Every row comes from one small tree of marks. The marks that hang from a mark follow it in brackets, in alphabetical order. Every link used is in the known rows. Which tree was each row made from?
Known rows
Y{B{K{F} Q{N}}}: [-13.6  38.7  -4.3  -6.6   6.0  -4.5  10.0  14.2  12.8   4.9 -21.0  -1.2
 -18.3 -27.0  38.7 -21.3  13.4]
B{K}: [  2.2  28.4  11.3 -24.5   9.0 -17.0 -34.9  19.6  20.3  56.2  -5.2  -7.7
   2.1  -8.2  -5.1 -29.9 -36.1]
F{Q{B}}: [-36.1  -7.9  -3.5 -15.7   9.8 -40.8  -9.2  18.9   9.7  29.0   4.3  10.3
  13.1 -19.4  19.3 -14.5 -27.7]
F{K N Q{B}}: [-84.5  -0.4 -18.1 -28.8  -6.3 -28.1 -11.5  38.0  -1.9  29.0  -1.1  16.6
  19.1   7.0  31.5 -11.7 -33.7]
B{Q{F K{N}} Y}: [  9.3  29.8  -1.4  20.6  -0.4  19.6  16.2  10.9   5.0 -10.4  16.0 -12.6
  19.6  13.7  17.8  -3.9   7.2]
Y{B{Q{K}}}: [ -9.6  18.4  -6.9   6.4  22.3  -1.3  16.3  29.2  17.3  20.1  16.4  -0.1
  -3.6  -9.0  -7.5 -29.4 -14.4]
Q{F K N}: [-15.6  -1.4   6.2  -6.3  39.7  -9.6  41.5  28.8  -5.3 -16.9  -2.5  -1.1
  41.6  14.8  21.3   5.3 -15.6]
K{B{Q{F} Y} N}: [  1.3  28.8  -1.8   4.8 -10.2  13.9 -12.9 -33.0  -5.3  -1.2   8.1  -4.4
   3.6  12.6  42.2 -12.4  34.4]
K{B{Q Y} F{N}}: [-35.2  34.2 -11.0  -3.1 -14.3  -9.7 -35.0 -17.3   3.0  22.8  -0.2   2.0
 -23.1   4.0  45.9 -14.8  20.5]
Y{B{Q{F K{N}}}}: [ -5.9  13.9  -8.8  12.0  18.8   5.9  33.6  -1.1  -3.2 -21.4   7.9   2.2
  22.3   6.2  33.2 -15.7   9.1]
B{Q{N} Y}: [ -2.1  28.7  13.1   0.8  -0.9   1.9   6.6  29.2   9.6  36.1   5.4  -8.5
 -19.0  -7.7  -2.3 -13.2   9.1]
B{Y}: [ -2.9  20.7   8.5  -8.0  10.8  -7.5 -25.2   7.9  21.7  54.4   0.1  -2.8
 -14.2   3.3  -7.3 -22.7 -24.6]
F{N Q{B}}: [-63.7  -7.4  -5.7 -30.1   1.7 -50.5  -7.6  22.2  -1.9  31.8   1.8  14.7
  20.7  -2.0  28.6 -11.2 -17.1]
F{K{B N}}: [-34.5  -1.4  -6.1 -26.8   1.8  -0.6 -48.0 -34.1  -3.0  18.3 -13.3  13.6
  10.5  16.3  25.4 -34.6   0.8]
Y{B}: [-17.0   5.1  -0.5 -16.8  31.1 -20.1  -9.6  -1.8  15.0  43.0  -7.1   9.5
 -11.8  -4.3   6.5 -34.9 -22.6]
F{K{B} N Q}: [-81.0  -4.1 -14.0 -36.4  -0.6 -19.4 -42.0   3.7  -3.2  33.5   8.0  14.4
   6.0  16.6  37.2 -26.7 -31.1]
K{B F{Q}}: [-40.7 -10.1  -6.1 -12.3  16.6 -40.8 -49.2 -33.0   6.8  14.6  -0.3  12.7
  -9.2 -20.5  60.5 -23.1 -24.0]
Y{B{K{F N} Q}}: [ -4.5  36.2  -8.9  -5.0  -8.5  -6.4 -23.8 -19.2  13.2  11.2 -19.2   1.3
 -16.3 -24.5  45.2 -34.4  15.4]
F{Q{K N}}: [-35.6 -14.6   4.3 -14.3  27.9 -27.5  14.8  35.3   5.2   3.7   8.6   4.6
  22.4  -3.5   6.8 -13.2 -24.0]

Which tree is each row?
[-43.5   9.2 -13.2 -12.1  19.6 -22.8  38.8  33.3  -8.7 -15.1  -3.9   8.2
  59.5  27.6  29.3  12.0  -6.9] => Q{B F{N} K}
[ -9.0  21.2 -17.1   4.6   6.9   9.4  35.2  -1.4   3.9 -34.6 -11.0   3.9
  49.9  28.1  22.3   9.8  24.2] => Q{B{Y} F K{N}}
[-30.6  16.6 -19.0   1.7   6.5  -7.2  15.6  32.4  24.2   1.5  10.3   4.6
  21.4   4.0  -3.7  -2.4 -15.4] => F{Q{B{Y} K}}
[-33.8   2.6 -13.7 -10.6  -5.8 -18.2 -52.3 -61.4   8.1  -3.6 -13.1  12.5
 -11.4  -2.8  62.7 -22.2  18.0] => K{B{Y} F{Q} N}
[-30.8  13.7  -9.9  -8.0  -0.7 -18.5  -5.7  15.9  20.5  27.7   4.4   6.7
   1.2  -7.2   9.5  -8.2 -14.3] => F{Q{B{Y}}}
[-29.2  20.0 -12.9 -19.2 -10.4  20.7 -43.8 -36.1   7.5  17.6 -14.7   7.6
  -0.6  27.1  15.9 -28.7  13.7] => F{K{B{Y} N}}
[  0.5  49.5  -2.2  -5.7  -1.7   0.2 -36.9   3.3  32.0  34.7 -18.7  -7.2
 -17.5  -7.9  19.8 -18.5 -22.8] => B{K{F} Y}
[ -2.5  34.6  -0.6   0.8  -6.1   6.9 -28.7  -4.4  14.5  39.6  15.1  -5.3
 -22.7  -2.0   1.0 -24.9   9.4] => K{B{Q Y}}
[-52.1 -13.1  -8.9 -12.3  14.2 -47.4  10.1   8.4   0.7 -11.6 -22.1  18.1
  13.8 -25.6  57.9   1.7  -1.7] => K{F{Q{B N}}}
[ -3.7  19.7   4.5 -19.0  -0.9 -23.3 -48.0 -24.5  11.4  20.8 -30.8   1.7
   5.9 -13.0  39.1 -27.7  -6.1] => B{K{F N}}
[ 10.2  42.8   4.6 -21.2 -13.3   5.4 -37.3 -10.5  22.4  39.5 -16.7  -7.4
   2.8  11.0  -4.0 -27.9   6.2] => B{K{N} Y}
[ -5.9  25.4  -2.7 -31.4   6.8  -7.0 -21.0 -20.1  15.2  27.5 -24.9   5.8
   6.1   4.2  10.1 -38.5   8.4] => Y{B{K{N}}}
[-40.0  16.3 -11.5 -19.6  16.6 -21.5   0.5   2.2  16.5  -2.2 -25.1   9.4
  -8.6 -19.6  50.7 -18.7  -6.7] => Y{B{K{F{Q{N}}}}}
[ -6.5  11.0   7.9  10.4  25.0  -2.5  45.4  46.9  -6.4 -13.4  16.0  -8.0
  27.3  -0.2  20.7   3.1  -8.9] => B{Q{F K N}}
[-13.8  27.4 -15.1   0.7  11.2   2.3  20.5  27.0  23.6   6.7  -3.6   2.6
  22.7  15.3 -16.2  -3.4  -0.2] => Q{B{Y} K}
[-25.4 -17.7   2.2 -12.5  14.8 -29.6 -19.2   0.4   6.4   9.0   9.2   5.3
  25.1  -0.6  13.7 -26.2 -20.8] => F{Q{K{N}}}
[-19.0  17.1 -21.2   5.5  -0.1  -6.2   5.3 -17.3  14.1 -28.3 -28.2   9.9
  25.1  10.1  30.3  -1.4  29.2] => Q{B{Y} K{F N}}
[-27.5  35.7  -9.5  12.9  -4.7  -6.0  -4.6  28.3  13.6  14.8   7.2  -5.9
  -9.4   3.6  22.7  -8.9  -6.5] => B{Q{K{F{N}}} Y}
[-16.0   7.1   2.9  12.0  18.4 -17.5  14.7  30.4   4.5  -8.1  -2.3  -1.6
   2.5 -20.9  28.6  -8.3  -3.7] => B{Q{K{F} N}}
[ -5.0  44.1  -8.2   1.1   2.2  -5.8 -17.5   9.6  23.0  26.6  -9.4  -4.2
 -25.4 -31.5  34.5 -31.8 -13.5] => Y{B{K{F} Q}}
[-42.9   4.2  -5.2 -20.7  23.4   8.2   7.3   0.5 -14.1 -11.5 -11.3   8.9
  24.1  23.5  46.9  -2.4  -5.8] => Q{F{K{B}} N}
[-20.7  43.5 -13.3 -15.4 -14.6  -4.4  -9.7  27.9  30.4  28.5  -1.1  -2.6
   9.5  -6.3   2.0 -10.0 -12.6] => F{Q{B{K Y}}}
[ 16.7  62.2   6.2   0.0 -16.6  13.9 -25.2  34.2  29.5  59.2  12.8 -20.2
 -21.9 -12.4 -15.3 -25.6 -15.4] => B{K Q Y}
[-44.8  20.6   1.9  -3.5  -1.5  -1.9  -2.6  45.6 -11.9  32.9  16.4  -4.5
   6.4   8.9  41.5 -10.7 -41.3] => B{Q{F{K N}}}
[-20.7  -8.2  -2.1 -18.6   9.4 -31.9 -52.4 -64.7  -4.1   1.7 -24.4  14.2
   2.4  -3.8  56.0 -28.6  19.0] => K{B F N}
[  2.2  48.3 -11.5 -12.2 -14.3  12.8   9.0  -6.4   9.3  -8.5 -24.5  -2.9
  36.8  18.0  27.8   3.5  25.2] => Q{B{K{N} Y} F}
